Each row was made from one walk, in order. Every step used is in the known rows, and no mark comes twice. Write each row's walk.
Known rows:
puzip-pumedof-taze: [ -6  12  18 -15  -8   0   8  29   3  18  30   4  -7  13  -1  19  22  16]
fovu-taze: [-17 -21  13  -4   1  15  -7   7   2  -4   0   6   0  -4  10   0   1 -16]
nedol-pumedof-taze-fovu: [ -6  14  13   9 -30  -7  27   3  14  -1   9  -4   1  -2  20  15 -32  28]
ruro-fovu-taze: [ -3 -43  14  18 -11  12  -9 -12   8  -4 -12  -8 -20  -2  -1 -25   2  -9]
fovu-taze-pumedof-puzip: [-24 -12  33   8  10  20  -7  21   4  -5  -6   8   3  18   0   1   5 -49]
pumedof-puzip-fovu: [ -4  22  14  13  -3 -33 -21  39  21  12 -14 -38  15   5   0  21   8   8]
puzip-fovu-ruro-pumedof: [ 17  19 -16   2  22 -14 -28  -2  11  24  12  -9  -6 -24   3  17   5  49]
ruro-fovu-puzip-pumedof-taze: [ -6 -25  17  20 -26  11  -4 -12  -3  26   2  -1 -14  -1  -9  -5  23  39]
puzip-pumedof-ruro-fovu-taze: [-16 -20  23   8 -16   6  14  12  -5  25  19   1  -5  13 -10  -4  24 -15]
nedol-pumedof-puzip: [  7  32  13  33 -12 -19   6  28   6   3 -31 -37  13  10  -5  10 -31  17]
ruro-pumedof-puzip-fovu-taze: [-17  33  37  14  31 -29  -3  26  11  -1 -13 -28  -5 -18 -11  14 -19  17]
pumedof-taze: [ -4  13   5 -10  -5 -13   4   5  18   2   9   7  -4   3   6  15  -1   7]
pumedof-ruro-fovu: [ -5 -14   4  21 -17 -15  17 -19   6  14  -6  -1  -2   7 -11 -12   2 -20]
fovu-taze-pumedof-ruro: [-32 -21  21   2   8  25  13  -2  -6   0   6  31   7  16  -1   5   8 -57]
nedol-pumedof-ruro: [ -1  21  -2  25 -14 -12  32   0  -6   8 -16  -6  19   9  -5  16 -28   6]
fovu-taze-pumedof: [-22 -25  22  -1  12  34   1   3  -7  -9   3  25  -1  12   2   1   7 -42]
nedol-pumedof-ruro-fovu-taze: [ -4  -7   7  36 -21  -4  26  -7   0   6 -24 -12   7   7  -7   0 -27   0]
fovu-ruro: [ 27   2 -30  -2   2   6 -34 -13  13  31  16   5  -6  -9  12  -8   8  18]

Write each row's walk:
[ 20   3 -28  -2   2  -8 -39   3  14  29  13  -8   5 -11  13  19  23  36]
puzip-fovu-ruro
[-27 -16  13   1   7   7  -2  11  -1   4   7  13  16  10   2  31  22 -24]
puzip-fovu-taze-pumedof-ruro
[ 23  23 -15   4  28  -2 -20 -19   8  24  13   4 -19 -24  -1  -9 -14  34]
fovu-ruro-pumedof
[ 21  31 -12  -3  23 -10 -17 -16  19  24  19   9 -21 -21   3  -1 -14  38]
fovu-ruro-pumedof-taze
[-32  -5  20 -10 -32   1  10 -14  18  14  32  20  -1 -14  29  12  -1  24]
pumedof-taze-fovu-puzip
[ -8  11  26  15  11   6   1  16   1   0  -8   2   3  26 -13   2   6 -41]
taze-pumedof-puzip
[-22  25  34  -6  10 -16  28 -10  14  -7  25   8 -23 -24   7   1 -32  22]
ruro-pumedof-taze-fovu
[-34 -23  19   0 -32  18   7 -24   0  15  28  15   5 -21  28  -4  -1  22]
taze-fovu-puzip
[ -9  12  23  15  11  -2  -8  25   4   3  -7  -5  10  25 -11  18  16 -26]
taze-pumedof-puzip-fovu
[-16  10  14  13 -35   1  23  -6   8   8   7   1   7  -7  20  20 -28  44]
nedol-pumedof-taze-fovu-puzip
[-43 -19  28  -3 -38  17  20 -11  -7  33  45  19   9 -12  23   4  14  16]
taze-fovu-puzip-pumedof-ruro
[ 21  37  -3  12  26 -16 -26  -1  18  29   3 -14 -14 -19  -2 -10 -16  27]
fovu-ruro-pumedof-puzip
[-31  21  34  -1   7  -9  25 -20   7   2  22  14 -17 -32   7   8 -28  38]
ruro-pumedof-taze-fovu-puzip
[ -3 -33   6  29 -20  11  -9 -30  -5  15 -17  -3  -9  -9  -9 -16   8  29]
ruro-fovu-puzip
[ -8 -36  31  28  -4  17  -9   0   8  -4 -18  -7 -18  14 -10 -24   5 -35]
ruro-fovu-taze-pumedof-puzip
[ -7 -10  17  10 -17  -1  18   9  -5  27  18  -2  -5  15 -15  -4  24  -6]
puzip-pumedof-ruro-fovu
[ -4   0   1  44 -27  -5  26 -19  -8  19 -27  -8  13   2 -11   6 -22  25]
nedol-pumedof-ruro-fovu-puzip
[-16   9  23  10  -2 -23 -26  43  22   9 -14 -34  15   3   6  20   9  -3]
pumedof-puzip-fovu-taze
[-20   0  19 -16 -26  -7  13  -2  26   2  35  12  -9  -6  28   6  -7   4]
pumedof-taze-fovu
[-20 -20  13  -2  10  14 -12  15  -2  -3   5   9   8   6   4  26  22 -12]
puzip-fovu-taze-pumedof
